Every row comes from one small tree of marks. Brackets hold a mark, then the marks that hang from it, in the order of their numbers. Every link used is in the known rows. Which tree was each row made from?
Known rows
[Q_701 Q_305 [Q_444 Q_408 Q_915 [Q_973 Q_823]]]: [-40  -9 -27  -7 -74 -28 -25  -6   2 -88 -23   2   0  -4 -31   3  -3  -3
  -6 -54   9  25  -2 -16]
[Q_746 [Q_973 Q_444 [Q_823 Q_47 Q_915]]]: [-30 -11 -12  -6 -41 -46  -4  34  10  13 -33  24   5  26  78  14 -49 -15
 -10  18  37   8  -2   3]
[Q_973 [Q_444 Q_38 Q_408 Q_915]]: [-15  -2 -20 -27 -44 -20 -15   5   5 -27 -23 -22 -20 -20  27  -5  32   6
 -20  15  11   1  -1 -36]
[Q_823 [Q_47 Q_746] [Q_915 [Q_444 Q_38 Q_408]] Q_973]: [-57  27   6  51  17 -38 -10 -20 -30 -48  -3   9 -18  24  -7  19 -14  12
  -6  37 -26   3 -56 -53]
[Q_444 Q_38 Q_408 Q_973]: [-47  -2  -9 -30 -22 -15 -27 -29  23 -96 -34 -44   0 -10 -23 -12  15   9
 -19  22  -1   1   6 -64]
[Q_915 [Q_444 Q_38 Q_408 [Q_973 [Q_823 [Q_47 Q_746]]]]]: [-34   7   1 -17   0 -20 -24 -10   7 -57 -24  -1 -10  19 -25   3  11  11
 -14  21 -11  -2 -25 -79]
[Q_408 [Q_444 Q_915 Q_973]]: [-31  -8 -18 -17 -39 -25 -15  -2  15 -32 -20  -2   2 -13  22  15  52 -20
 -19  28  11  11 -10 -35]
[Q_701 Q_305 Q_444]: [-35 -17 -19  -7 -71 -30 -22  -1   2 -28 -18 -34   8 -11  34  -5  39  -2
 -15 -57  15  18   3  17]
[Q_444 Q_38 [Q_973 [Q_823 Q_915]]]: [-48   5   9 -23 -38 -11 -34 -13  23 -81 -18 -14   6  31  41 -17 -43  25
 -12  15   6 -10  -7 -40]
[Q_915 [Q_823 [Q_973 [Q_444 Q_38]]]]: [-55   0  -2  -4  59 -18 -27 -13  16 -21 -24  -4   6 -24  78   1  18   0
 -12  26  -1   2   5 -18]
[Q_408 [Q_444 Q_38 Q_915 Q_973]]: [-31  -5   0 -23 -42 -18 -27  -7  18 -51 -15  -5  -1 -14  14   4  46   6
 -20  17   7  -4  -9 -44]
[Q_746 [Q_973 Q_444]]: [-39 -27 -15 -18 -35 -48  -4  22  14  18 -35  11   6 -22  79   0   4 -26
 -18  18  41  15  27  -1]
[Q_823 [Q_915 [Q_444 Q_408]] Q_973]: [-52   0 -16  33   8 -31  -7 -23 -12 -34 -18  -2   2  15  25  14  13 -12
   0  40 -12  19  18 -52]
[Q_701 Q_444]: [-24 -15 -19 -21 -33 -23 -12  -2  11 -20 -21 -41   2  -4  36  -4  46 -23
 -12 -10  10  16   4  12]
[Q_701 Q_305 [Q_444 Q_408 [Q_915 Q_823]]]: [-36 -11 -33  -6 -40 -27 -24 -14  -3 -63 -22  -4  -4 -24 -19   0  53   3
 -10 -52  -3  26  -2 -14]
[Q_915 [Q_444 Q_408] Q_823]: [-29  -5 -25 -20  69 -17 -20 -20  11 -14 -35   3  -3  -7   7   8  82  -6
 -12  32 -26  13   0 -76]
[Q_973 [Q_444 Q_38 Q_408] [Q_823 [Q_47 Q_746] Q_915]]: [-14  26  -6  -9 -40 -21 -12  25  -4 -15 -13 -21 -26  48  35  17 -37  23
 -14  16  12  -5 -50 -12]
[Q_701 Q_305 [Q_444 Q_408 [Q_915 [Q_823 Q_47]] Q_973]]: [-40  -5 -25  -1 -32 -30 -30 -17   1 -85 -24  11  -3 -22 -43   7   6  -2
  -7 -50  -9  21 -19 -26]
[Q_746 [Q_47 Q_823] [Q_973 [Q_444 Q_38 Q_408]]]: [-31 -26 -10 -11 -64 -41 -16  24   6   2 -31  48  -2 -37  36  14  -2  -3
 -21  12  22  21 -48 -11]
[Q_47 [Q_746 [Q_973 Q_444]]]: [-61  -6  -7  -7 -30 -49   1  13  -7   6  -9  16 -16 -26  64  -6  33 -14
 -25  25  34  26 -18   6]
[Q_701 Q_305 [Q_444 Q_38 Q_408 [Q_915 Q_823]]]: [-37  -8 -15 -12 -43 -20 -38 -18  -1 -82 -17  -6  -7 -25 -26 -10  47  29
 -11 -63  -8  10  -1 -23]
[Q_47 [Q_823 [Q_973 [Q_444 Q_408]]]]: [-57   1 -17  15 -40 -27 -13 -13   4 -22 -21 -28   0 -34  57  12  16 -14
 -11  30  12  37 -24 -17]
[Q_915 [Q_444 Q_408 Q_973] [Q_823 Q_47]]: [-29   6 -17 -10  81 -23 -25 -21  13 -35 -40  17  -2   2 -24  19  23 -11
 -10  34 -36   4 -35 -89]
[Q_915 [Q_444 Q_38] [Q_823 Q_47]]: [-24   6   7 -14  67 -14 -36 -16  12 -18 -25  11  -2   7  26  -1  40  22
 -14  18 -35 -18 -40 -73]
[Q_444 Q_38 Q_408 [Q_915 [Q_823 [Q_47 Q_746] Q_973]]]: [ -57   19   -9    2   28  -15  -27  -34   -4 -104  -19    7  -20  -21
  -29   -6   41   27  -14   26  -27    1  -40  -69]
[Q_408 [Q_444 [Q_915 Q_823]]]: [-26  -6 -22 -18  -9 -19 -15  -2  13 -11 -19  -4  -1 -14  40  15  90 -10
 -19  27   3  11 -14 -28]
[Q_305 [Q_701 [Q_444 Q_38 Q_408 [Q_915 Q_823] Q_973]]]: [-39 -20 -10 -24  22 -19 -29 -14  14 -75 -24  22  -1 -17 -14  -6  23  -1
 -17 -55  -9  14   6 -30]

Which tree is each row?
[-30  -4 -16 -19 -42 -21 -16   6  18 -35 -21   2   3   6  28  18  34 -16
 -16  26  16  10 -13 -30] : [Q_408 [Q_444 Q_915 [Q_973 Q_823]]]
[-40  12   2  25  -6 -31 -15   2  -3 -33 -21  -9  -3  -6  51  13 -35  -7
 -14  25   1 -12 -40 -19] : [Q_823 Q_47 [Q_973 [Q_444 Q_38 Q_915]]]
[-29   8   1 -16  78 -16 -38 -26  16 -54 -34  15  -5   0 -32   9  16  15
 -10  24 -40 -12 -33 -98] : [Q_915 [Q_444 Q_38 Q_408 Q_973] [Q_823 Q_47]]
[-36 -19 -11 -25  -5 -18 -25  -4  14 -76 -25  15   0   0 -10  -5   9  -2
 -17 -57   1  14   6 -24] : [Q_305 [Q_701 [Q_444 Q_38 Q_408 Q_915 [Q_973 Q_823]]]]
[-38  -1  -1 -26  73 -13 -39 -30  19 -55 -31  16  -3 -12 -19  -2  38  16
  -9  22 -31  -2   2 -96] : [Q_915 [Q_444 Q_38 Q_408 Q_973] Q_823]
[-38  12  -7  25 -16 -48  -2   0 -23  -2  -8  30 -16  31  21  12   0  -1
 -13  32 -11   9 -65 -40] : [Q_823 [Q_47 [Q_746 Q_973]] [Q_915 Q_444]]
[-31  23   2  18 -18 -32 -12  -9 -23 -18   1   4 -22  37  17   3  11  20
 -16  28 -24  -4 -77 -48] : [Q_823 [Q_47 Q_746] [Q_915 [Q_444 Q_38]]]
[-43 -17 -13  -7 -65 -32 -28  -6   8 -50 -19 -18  10 -15  16  -4   2  -7
 -12 -56  14  18   4   6] : [Q_701 Q_305 [Q_444 Q_973]]
[ -59   16   11  -12   14  -16  -40  -31    9 -106  -11   38  -12  -18
    0  -21  -16   27  -16   19  -23  -11  -57  -68] : [Q_444 Q_38 [Q_915 [Q_823 [Q_47 Q_746]]] Q_973]
[-39  -4 -14  15 -44 -21 -18  -9  -8 -30 -15  20   0  -7  27  14  23   4
 -15  28 -16  21 -74 -35] : [Q_746 [Q_47 [Q_823 [Q_915 [Q_444 Q_38 Q_408]] Q_973]]]
[-37 -24 -18  -7 -53 -38  -6  29   7  -6 -32  58  14  25  65  10 -17 -14
 -17  22  23  15 -37   1] : [Q_746 Q_47 [Q_973 [Q_823 Q_915]]]
[-83  21   4  40 -30 -33 -15 -31 -27 -46  12  14 -23 -21  19   4  27  19
  -8  33  -8  42 -60 -39] : [Q_47 Q_746 [Q_823 [Q_915 [Q_444 Q_38 Q_408]] Q_973]]
[-90  21  -3  41 -44 -35  -9 -27 -24 -40  12   5 -17 -22  53   2  20   6
 -10  38   3  49 -66 -10] : [Q_47 Q_746 [Q_823 Q_915 Q_973]]
[-53  28  11  47  -6 -40  -9  -1 -25 -21   4   2 -19  14  51  18 -50  10
 -10  31  -3  -3 -59  -6] : [Q_823 [Q_47 Q_746] Q_915 [Q_973 [Q_444 Q_38]]]
[-31 -24 -29 -19  -5 -23 -11  -3   6 -45 -26   3  -1 -10   3  -1  53 -20
 -20 -49   1  26   6 -14] : [Q_305 [Q_701 [Q_444 Q_408 Q_915]]]
[-25 -32 -20 -12 -52 -46  -4  36   2  16 -30  71   1 -26  60  10  -2 -25
 -24  18  26  12 -35  -2] : [Q_746 Q_47 [Q_973 [Q_444 Q_915]]]
[-31  -7 -12   0 -59 -19 -22  -5  -1 -23 -14  26   1  -2  36   5  15   6
 -19  23 -16  16 -85 -36] : [Q_746 [Q_47 [Q_823 [Q_915 [Q_444 Q_38 Q_973]]]]]
[-81   6  -6  21 -65 -47  -6 -13 -18 -22   4  31 -17 -23  49  -4  22   6
 -14  29  17  51 -58 -10] : [Q_47 [Q_746 Q_973] [Q_823 Q_915]]
[-30 -26 -26 -22   2 -23 -11  -1  12 -30 -30 -16   4  -6  13   2  53 -22
 -22 -49   5  25  12  -4] : [Q_305 [Q_701 [Q_444 Q_408]]]
[-46  -7 -11   0 -32 -22 -38 -21  -3 -89 -15  -2  -5 -29 -25  -7  36  27
  -7 -61  -7  11   6 -21] : [Q_701 Q_305 [Q_444 Q_38 Q_408 [Q_915 [Q_823 Q_973]]]]
[-60  -4 -15  -6 -33 -48   3   9 -11 -11 -11  23 -22 -30  37  -4  39 -14
 -24  27  29  30 -20  -7] : [Q_47 [Q_746 [Q_973 [Q_444 Q_408 Q_915]]]]
[-39   9  -8  26   3 -35  -6   8   1  -5 -28 -27   4  -1  67  23 -30 -27
 -15  32   8  -2 -35  -3] : [Q_823 Q_47 [Q_973 Q_444]]
[-39   8   7 -16  -1 -20 -31 -10  13 -52  -9  15 -10 -17   4  10  41  14
 -20  20  -6  -5 -41 -45] : [Q_408 [Q_444 Q_38 [Q_915 [Q_823 [Q_47 Q_746]]] Q_973]]
[-25  -2 -17  -5 -25 -21 -15 -18  -5 -28 -17 -17  -7  25  17  -4  43  13
 -10  26 -16   6   2 -63] : [Q_823 [Q_915 [Q_444 Q_38 Q_408]]]
[ -5  17 -15 -22 -45 -15 -16  25   8 -34 -27 -15 -19  31  27  12 -26  13
 -15  12  12 -11 -42 -28] : [Q_973 [Q_444 Q_38 Q_408 Q_915] [Q_823 Q_47]]
[-35  18  -4  37  -6 -33 -11  -4 -12 -30 -18 -21  -7  20  32  25 -50   2
  -5  32  -8  -6 -30 -23] : [Q_823 Q_47 Q_915 [Q_973 [Q_444 Q_38 Q_408]]]
[-32 -25  -5 -25  -4 -19 -23  -1  15 -34 -21 -10   6  -5  35 -11  39  -2
 -23 -60   5   9   9  -1] : [Q_305 [Q_701 [Q_444 Q_38]]]
[-56  -1 -20 -15  12 -21 -24 -27  14 -79 -24  36   1 -21  23 -11   4 -12
 -12  32 -11  14 -23 -59] : [Q_444 [Q_915 Q_823] Q_973]
